Each row was made from one path, in order. Every step used is in the known rows, and no mark comes twice. Write each row's path.
Known rows
kiviz-nepen-pumamul-dofemuz-tivob: [-0.951 -0.108 -1.739 0.027 -0.307 -1.607 1.124 0.898 3.363 -1.322 1.784 1.291 -3.282 2.148 -2.214 2.396 3.275 1.609 -2.136 -2.159 -3.529]
pumamul-nepen-kiviz-lebok: [-1.047 0.123 -1.010 -0.529 -2.148 -0.953 0.096 2.047 0.798 -0.041 3.979 1.179 -1.976 2.118 1.885 1.275 2.932 0.290 -0.928 -3.160 -3.344]
lebok-kiviz-nepen-pumamul: [-0.778 -0.511 1.345 -1.223 -0.800 -2.950 1.208 0.544 1.547 -1.071 3.062 1.089 -1.869 0.999 0.349 2.060 4.045 1.679 -0.349 -0.984 -2.211]
pumamul-dofemuz-kiviz: [-2.297 -0.707 0.976 1.447 -2.537 -1.627 1.908 -0.116 1.719 0.936 2.765 1.777 -0.416 1.099 -2.189 2.109 1.386 0.177 -2.266 -0.581 -2.811]
lebok-kiviz-vame-tivob-dofemuz-pumamul: [-2.383 -0.408 1.582 0.900 -1.653 -1.239 3.772 -1.812 3.471 -0.312 1.470 1.111 -1.278 3.878 -3.337 3.365 2.782 2.222 -0.171 0.786 1.586]
bini-dofemuz-pumamul-nepen-kiviz: [-1.257 -0.365 0.185 -0.417 -1.364 0.567 1.605 0.865 0.355 0.264 2.055 -0.036 -0.291 3.281 -0.952 2.377 2.904 -0.795 -0.576 -1.170 -2.031]
nepen-pumamul-dofemuz-kiviz-vame: [-2.544 -0.494 -0.014 2.056 -2.379 -3.063 2.358 0.285 3.521 -0.267 3.191 1.965 -1.922 1.772 -2.718 2.785 3.114 1.045 -1.635 -2.013 -1.542]
bini-dofemuz-pumamul-nepen-kiviz-lebok: [-1.501 -0.502 -1.259 -0.442 -1.673 -0.979 1.812 2.195 1.809 -0.847 2.367 1.206 -1.846 3.527 -0.139 1.563 3.004 -0.734 -1.491 -2.536 -2.218]
nepen-kiviz: [-0.886 -0.033 0.302 0.014 -0.591 0.194 1.709 0.767 1.232 1.009 2.935 0.375 -1.163 1.581 0.614 1.088 2.161 1.386 0.024 -2.526 -3.020]
pumamul-nepen-kiviz-vame-tivob-dofemuz-bini: [-3.242 1.069 0.136 -0.251 -3.393 1.739 1.593 -0.807 3.282 1.186 2.437 -0.870 -1.488 4.749 -2.699 3.901 2.333 0.178 -0.190 -1.850 -1.218]
lebok-kiviz: [-1.371 -0.670 2.437 -0.457 -1.701 -1.122 2.373 -0.362 0.334 0.726 2.587 1.224 0.114 1.253 -0.886 1.042 2.425 2.275 -0.818 1.622 -1.039]
vame-tivob-dofemuz-bini: [-2.539 0.527 1.275 -0.507 -2.268 0.976 1.511 -1.946 3.457 1.075 -0.198 -0.497 -0.266 4.516 -3.501 2.195 1.509 0.869 -0.849 -0.242 -0.724]
lebok-kiviz-nepen: [-1.032 -0.722 1.327 -1.403 -1.521 -1.227 1.387 0.879 0.911 -0.924 3.656 1.131 -1.957 0.417 1.753 1.449 0.813 0.505 -0.546 -0.862 -1.412]
kiviz-dofemuz-pumamul-nepen: [-0.484 0.047 -0.283 -1.373 -2.293 0.000 -2.332 -0.550 -0.173 -0.905 1.295 -0.277 -0.045 1.854 -0.533 2.497 3.649 0.586 -1.155 -0.399 0.049]
bini-dofemuz: [-1.305 -0.893 1.292 1.141 0.467 -1.342 2.589 0.921 1.780 0.031 -0.017 0.833 -1.238 2.304 -0.299 -0.257 -0.597 -1.127 -1.394 -0.249 -1.288]
nepen-pumamul-dofemuz-tivob: [-1.133 -0.071 -1.143 0.735 -0.311 -1.435 1.642 -0.054 2.840 -0.157 0.850 1.338 -1.790 2.831 -4.045 2.003 4.382 2.776 -2.327 -0.520 -3.220]
kiviz-nepen-pumamul-dofemuz-bini: [-2.084 -0.031 -1.265 -1.567 -2.089 -0.762 0.336 0.295 2.100 -1.028 0.858 0.530 -1.119 2.483 -2.440 1.607 3.587 -0.328 -2.085 -2.398 -3.058]
kiviz-vame-tivob-dofemuz-bini: [-3.076 0.622 0.447 0.086 -2.544 0.761 2.064 -1.500 4.532 0.390 0.521 -0.311 -1.300 4.765 -3.446 2.446 1.121 0.884 -0.656 -1.245 0.452]
tivob-dofemuz-kiviz-lebok: [-2.195 -1.086 0.881 0.595 -1.899 -2.495 2.649 0.150 5.345 0.249 2.704 1.325 -2.110 2.316 -0.139 2.037 0.255 0.340 -1.214 -1.613 -1.534]
dofemuz-pumamul: [-0.621 -0.590 0.191 -1.324 -1.458 0.343 0.356 -0.985 1.221 -0.840 0.273 0.456 1.169 3.387 -1.459 1.114 2.822 1.625 -0.799 -0.797 0.774]
tivob-vame: [-0.470 -1.555 2.942 -0.289 0.984 -0.829 1.580 -0.328 3.768 -0.629 0.768 0.708 0.195 1.672 1.615 0.267 2.342 0.089 -0.535 -1.355 0.593]
lebok-kiviz-vame-tivob-dofemuz-bini: [-3.573 0.355 1.610 -0.259 -3.234 0.353 3.648 -1.717 4.118 0.851 1.475 0.171 -1.106 4.221 -4.328 3.036 2.096 1.876 -0.702 0.677 0.466]

Which path is each row?
[-2.359 0.951 1.021 2.029 -3.430 -1.177 1.290 -0.397 2.699 0.306 3.126 1.758 -1.459 3.222 -2.971 3.068 2.328 2.154 -1.315 -1.935 0.291] => dofemuz-kiviz-vame-tivob
[-0.495 -1.189 1.861 -0.871 0.689 0.597 2.243 -0.469 5.785 -0.682 0.673 0.427 -0.411 2.977 -0.929 1.455 3.138 1.947 -1.133 -0.997 0.860] => dofemuz-tivob-vame
[-2.162 0.632 0.825 2.440 -1.179 -1.013 1.856 -0.135 2.380 0.981 3.333 0.229 -3.143 3.025 0.340 3.554 0.992 -0.118 0.626 -2.055 -1.857] => pumamul-nepen-kiviz-vame-tivob-dofemuz
[-2.288 0.144 0.738 -2.505 -3.252 0.622 1.249 -0.871 2.384 0.475 1.389 -0.144 -0.563 1.374 -3.723 1.835 3.941 2.650 -1.844 0.848 -0.504] => lebok-kiviz-dofemuz-bini
[-0.964 -0.594 -0.783 0.800 0.181 -3.496 0.321 1.243 1.008 -1.445 1.876 1.771 -2.822 0.621 0.590 1.197 2.521 -0.719 -1.528 -2.712 -4.165] => kiviz-nepen-pumamul-dofemuz
[-2.208 -0.933 2.174 1.106 -1.608 -1.319 3.201 0.317 3.273 0.879 1.585 0.979 -0.531 2.263 -2.355 1.733 0.078 -0.465 -1.886 -0.124 -1.260] => bini-dofemuz-kiviz
[-2.812 0.705 0.304 3.295 -3.241 -2.026 1.952 0.047 2.276 0.288 3.185 2.610 -2.178 2.493 -3.446 2.917 2.182 1.281 -2.260 -1.856 -1.133] => pumamul-dofemuz-kiviz-vame-tivob
[-2.302 -0.463 0.963 -1.688 -1.736 1.424 1.813 -1.679 3.919 0.762 -0.056 -1.167 0.238 3.775 -1.900 1.485 0.293 0.075 -0.446 -0.240 -0.615] => tivob-dofemuz-bini
[-2.003 0.117 1.168 2.652 -0.308 -1.730 2.300 -0.757 3.704 0.202 1.500 0.780 -2.987 3.124 -0.419 2.141 -0.193 0.602 0.090 -1.416 -0.221] => kiviz-vame-tivob-dofemuz
[-2.629 -0.783 0.995 1.706 -1.925 -1.448 3.666 0.904 4.474 -0.113 2.645 1.202 -1.973 2.572 -1.784 1.977 -0.263 -0.295 -1.394 -1.434 0.349] => bini-dofemuz-kiviz-vame
[-1.152 -1.278 0.933 -0.516 -0.184 -0.274 1.932 -1.717 3.254 -0.407 -0.054 -0.228 -0.031 3.448 -0.847 1.818 1.028 0.488 0.036 -0.138 0.436] => tivob-dofemuz-pumamul
[-1.265 -1.690 1.660 -0.332 0.785 -2.147 3.857 0.449 5.616 -1.505 2.274 1.859 -2.550 1.315 -1.690 2.870 5.222 1.459 -1.842 -0.837 -1.647] => lebok-kiviz-nepen-pumamul-dofemuz-tivob-vame
[-1.439 -0.386 -0.621 -0.187 -0.918 -1.982 2.645 0.648 2.909 -0.847 2.685 1.775 -3.118 1.657 -3.239 2.906 4.376 2.582 -2.224 -0.273 -3.534] => lebok-kiviz-nepen-pumamul-dofemuz-tivob
[-1.515 0.477 0.739 0.354 -1.844 0.433 0.951 -0.772 0.787 0.917 2.475 -0.144 -0.697 3.708 -1.356 4.038 3.568 0.497 0.215 -1.359 -2.190] => vame-tivob-dofemuz-pumamul-nepen-kiviz
[-1.217 -0.449 0.505 -0.747 -1.343 0.806 1.134 -0.498 1.326 0.685 2.592 -0.742 -0.317 2.935 0.275 3.391 2.724 -0.240 0.680 -1.277 -2.127] => tivob-dofemuz-pumamul-nepen-kiviz
[-0.761 -0.089 -0.956 -0.913 -0.856 0.039 0.805 -0.047 2.507 -0.501 1.686 0.136 -1.729 1.311 -1.515 2.173 4.187 2.399 -0.562 -2.521 -1.065] => nepen-kiviz-dofemuz-pumamul
[-2.173 0.915 -0.328 1.732 -2.150 -0.262 1.989 0.932 1.385 -0.244 2.417 1.159 -2.116 4.472 -2.727 3.134 3.380 0.270 -1.003 -2.270 -0.407] => bini-dofemuz-pumamul-nepen-kiviz-vame-tivob
[-1.883 0.936 -0.869 -2.455 -3.303 2.041 -0.841 0.118 1.658 0.825 2.401 -1.256 -0.979 1.903 -2.084 2.740 4.078 1.023 -1.154 -2.029 -2.425] => pumamul-nepen-kiviz-dofemuz-bini
[-0.872 -1.337 1.155 0.539 1.440 -1.664 2.808 -0.222 5.695 -0.839 0.401 1.380 -1.291 2.502 -2.447 1.902 5.262 1.673 -1.929 -0.971 -1.360] => nepen-pumamul-dofemuz-tivob-vame
[-1.096 -0.676 0.722 -0.577 -1.627 0.063 0.202 -0.018 -0.188 -0.683 0.251 0.030 0.880 3.813 -1.141 1.738 1.949 -1.513 -1.414 0.519 -0.021] => bini-dofemuz-pumamul-nepen
[-0.539 -0.168 0.363 -1.581 -2.685 0.640 -1.728 -0.836 -0.994 -0.633 1.246 -0.177 1.818 3.490 -0.421 2.066 3.291 0.146 -0.831 0.044 0.182] => dofemuz-pumamul-nepen
[-2.636 -0.937 1.380 1.415 -1.900 -1.315 3.195 -0.652 5.493 0.342 3.245 0.411 -2.058 2.271 -0.545 3.015 -0.678 0.350 -0.031 -1.540 0.355] => tivob-dofemuz-kiviz-vame
[-1.758 0.329 -0.731 0.394 -2.064 -1.172 1.199 0.618 2.364 -0.039 2.816 1.113 -2.299 3.917 -0.636 3.179 3.573 0.517 -0.663 -2.565 -2.375] => vame-tivob-dofemuz-pumamul-nepen-kiviz-lebok
[-1.762 -0.956 1.207 0.034 -1.440 -1.356 2.145 1.494 3.589 -0.839 2.803 0.892 -2.515 1.356 0.393 2.178 -1.265 -1.985 -1.437 -2.477 -1.624] => bini-dofemuz-kiviz-nepen
[-1.750 0.162 0.499 0.620 -2.333 -0.303 0.000 -1.321 1.376 -0.579 1.602 0.041 -0.646 4.398 -1.194 3.624 2.125 -0.095 -0.176 -0.471 1.068] => kiviz-vame-tivob-dofemuz-pumamul-nepen
